Each row comes from the steps of one path. Every step used is in the known rows, and no mark comes twice. Write the path behind each row, first mark first.
Known rows:
loko-lusur: [ -8 -18  -1  -7   4 -22   2 -12  13   4  -3   2  17   6  18  22  -1  20
 -20   9  24   9  12  50]
bulut-dazib-suduk-gilara: [  1  13  12  18  -8  10  22  -3   8  -3 -17 -22  10  -4   0 -22  10 -24
 -27  -2  10  15  -1  21]
gilara-suduk-dazib-bulut-potil: [ -8  -7 -35   4  12  -2   0 -24  16  -8   0  13   1  14  -1 -28 -24 -27
  -9  -9  12 -39 -12   5]
bulut-dazib-suduk: [  2   5  24  16 -14   7  21  -2   6   0  -8 -23  23   4  -3 -22   9 -48
 -22   1   2  12   5  16]
gilara-potil-lusur: [  1 -30   4  -1 -42  16 -11 -32   3  10 -20   7  26 -13  13  46 -20   9
  22  -2  23   1   3  25]
bulut-dazib: [ -4   6  44  16  -9  12   8  -9   7  -5  -8 -27  14  -2  -9  -1  12 -37
 -13   3  14   2   0  11]
sozu-loko: [ -3  -3  27  18  -3  12   1 -16   4 -11 -13 -14  18   1  -9  11  -5   7
  -8  10  16  -3  13 -15]
suduk-dazib-bulut: [-17   3 -96   5  22   0 -11 -18   9  -8   0  -7  -2   2 -21  -6   1 -54
  -5  -6  19   2 -22 -13]
suduk-dazib-bulut-potil-gilara: [-12  -5 -78   1  23 -13 -18 -23   8  -2  14   2   2  -4 -17 -12  -7 -39
 -18 -12  27   7 -23 -11]
suduk-dazib-bulut-potil-gilara-lusur: [-11 -11 -85  -2  10 -20 -18 -17   9  -1  10  -7  -5   2 -10  -7  -8 -40
 -12 -12  24   4 -20  -8]
bulut-potil: [  9 -20  39 -10 -17 -26  -2 -30  12  10   4  29  13  -8  -2   5  -7  37
 -25  -3  22   5   3  26]
sozu-gilara-potil-bulut: [  5   9  -3   6 -52  27 -25 -25   0  -7  -9   2  20  -5  12  26  -4  17
  32  -5  18  18   3  20]
dazib-bulut-potil-gilara: [ -9 -12   7   1  21 -28 -29 -24   8   6  18  16  25  -4  -5   1 -12  16
 -14 -12  19   7 -22   3]
gilara-potil-bulut-dazib-suduk: [ 13 -11  -6   7 -22  21  11 -19  -2   9  -3   1  33 -22  12  24 -17 -15
  22 -10   6   6   2   7]
dazib-bulut-potil-sozu-gilara: [ -8  -2  -1   1  -6 -27 -34 -21  12  12  16  18  13  -1  -3   0  -1  20
   0 -11  25  10 -23  12]
dazib-bulut-potil: [ -9  -9   1   0  15 -30 -19 -22  13   7   3  20  17   3  -7   5 -10  15
  -7 -11  16   4 -18  10]
dazib-suduk: [  7  -7 -19   0 -21  -6  17 -11   8   4  -4   8  27   2  -1 -19   1  -5
 -20   5  -8  17   7  19]
sozu-loko-lusur: [ -7 -11  20  13   9  -6   5 -10   7  -6 -12 -13  20   8   9  19 -10  16
 -18  11  27   0  20  12]
dazib-bulut: [-17   2 -19   8  18 -10 -19 -17  11  -1  -2   1  19   6 -13  10   0  -3
   7  -3   7   2 -20   3]
gilara-suduk: [ -2  -8  27   3 -10  11   6 -23  15 -10  -4  10  15  10   6 -15 -17   8
  -3   4  -1 -40   1  20]
suduk-gilara-potil-bulut-dazib: [  4   9 -23   8  -6  28   4 -24   7  -2 -23   1   0 -34   8  26  -7  46
  10 -11  26   7 -13  19]
potil-bulut-dazib-suduk-gilara: [ 15  10 -18   2 -11  22  25  -5   5  -4 -19 -14   2 -26  -6 -25   7   1
   0  -4   6  12   0 -14]
gilara-suduk-dazib-bulut: [-12  -3 -46   7  14   9   0 -21  15 -13  -2   4   2  15  -2 -27 -20 -37
  -2  -5   7 -39 -14   2]
sozu-gilara: [ -4  18  13   8 -46  14 -27 -21   6 -15 -10  -6  10  10  -1   6  13  15
   8   5  18  20   2  23]

Write each row's path:
[ -5  -6 -32   4  -2  15   8 -23  14 -13  -2   4   0  10  -1 -26 -17 -30
  -9   0   8 -41  -5   7] -> gilara-suduk-dazib
[ 15   4 -25  -1 -24  14  25   1   6  -3 -22 -25  -5 -20   1 -20   7   0
   7  -4   3  10   4 -12] -> potil-bulut-dazib-suduk-gilara-lusur
[ 12   4   5   1 -11  22  15  -9   4  -6 -12 -18   5 -25 -11  -9   8  -8
  11   0   9   3   2 -21] -> potil-bulut-dazib
[  2   3  10  15 -21  16  19  -7   6   3 -27 -19  13  -6   7 -11   2 -23
 -17  -5  17  14   1  24] -> bulut-dazib-suduk-gilara-potil-lusur
[ -3 -12  31   3  -1  13 -17 -25   2 -11  27  -4  28 -10   6 -17 -16  10
 -20   2   9 -22  -9   6] -> potil-gilara-suduk
[  9 -25  38  -6 -22 -30  -8 -23  11  19  21  19  11 -17   9   3  -8  45
 -26  -1  39   4   4  19] -> bulut-potil-sozu-loko-lusur
[ -2   9  10  11 -51  20 -30 -27   2  -6  -6   2  25   6  13  32  -4  10
  22  -3  20  18   2  36] -> sozu-gilara-potil
[ 16   3  -9   1 -15  19  25  -5   3  -2 -13 -16  11 -21  -7 -24   6 -17
   3  -1   0  11   5 -18] -> potil-bulut-dazib-suduk
[  5   6 -38   3 -13   2  18 -12  11   0 -17   9   9  -8   2 -21   3  30
 -26   1   3  20  -2  27] -> dazib-suduk-gilara
[ -7  12 -28   6 -40  11 -33 -18   9   1  24  -5   0  -5   3 -19   8  -3
  10   0  26  -5 -20  10] -> potil-sozu-gilara-suduk-dazib-bulut
[-10  -9 -19   5  16  12 -21 -24   2 -13  28  -8  20  -6   0 -26 -18 -21
 -19  -5  13 -20 -19  -7] -> potil-gilara-suduk-dazib-bulut
[ -4  16  26  10 -44  19 -21 -22  10 -19 -11   0  10  20  10 -12  -3  14
   8   2  12 -11   3  30] -> sozu-gilara-suduk
[  7 -23  26  -8  -6 -16 -11 -32   7   2  26  23  16 -11   5 -20 -22  19
 -37 -10  26 -12  -5  14] -> bulut-potil-gilara-suduk-dazib
[ 10 -17 -13  -1 -21  20  -1 -28   0   7  -1  12  29 -27   9  40 -20  14
  30  -7   8  -1  -1   6] -> gilara-potil-bulut
[  5  -2 -46  -2 -29  -9  18  -3  13   2 -22  -6   0   0  13 -13   3  28
 -15   1  -2  17   2  31] -> dazib-suduk-gilara-lusur
[  2   9  10  19 -11  14  20  -6   6   0 -15 -17  18  -6   6 -10   2 -26
 -20  -6  11  14  -2  27] -> bulut-dazib-suduk-gilara-potil
[  2   9   6  18 -19  14  16  -6   6   6  -5 -19  16 -13   7 -12   5 -23
 -17  -5  15  15  -6  24] -> bulut-dazib-suduk-gilara-potil-sozu
[ -3 -21   5  -7 -27  -7 -23 -11   1  -3  21 -33  15  -8  10  11  -1  10
  -5   5   8   3  -2   7] -> potil-gilara-lusur
[  4   5 -34   2  -8  25   0 -28   7  -1 -21  11   0 -35   8  30  -9  62
  13 -10  25   7 -13  19] -> suduk-gilara-potil-bulut
[ -1   9   3   2 -56   9 -32 -19   7   5  23  -7   6 -17   1   0  21  21
   9   8  26  15 -12  15] -> potil-sozu-gilara
[ -1   7  12   3 -55  14 -28 -20   9   2  22  -3   6  -9   7 -13   9  20
   8   5  23  -5 -11  19] -> potil-sozu-gilara-suduk
[ -7 -10  -3  -1   5 -31 -25 -22  13  15  18  19  16  -7  -7   2  -4  19
  -4 -10  22   4 -25   8] -> dazib-bulut-potil-sozu
[  7  -1 -42   4 -24   5  11 -16   8  11  -4  14  18 -18  13  -5  -5  29
 -14  -5   8  20  -7  32] -> dazib-suduk-gilara-potil-sozu
[  7  12   0  12 -54  26 -15 -18  -1  -5 -10  -4  24  -1  14  12  -3  -5
  26  -8  14  23   6  22] -> sozu-gilara-potil-bulut-dazib-suduk
[  2 -19   0   4 -33  10 -17 -29   2  19  25  10  31 -27  13  43 -12   9
  19  -3  20  -1 -11  25] -> gilara-potil-sozu
[ -9 -13  13   1  21 -25 -26 -24  10   4  17  18  24   2   0  -8 -19  15
 -14 -14  17  -8 -22   6] -> dazib-bulut-potil-gilara-suduk
[ 10 -11   3   7 -19  24   4 -22  -1   7  -4  -2  28 -25   9  34 -16 -10
  27  -9  11   1   0   5] -> gilara-potil-bulut-dazib
[-11   3 -84   2   0 -12 -23 -21  10   0  12   3  -7  -1 -14 -14   1 -37
  -8 -12  32  12 -24  -6] -> suduk-dazib-bulut-potil-sozu-gilara
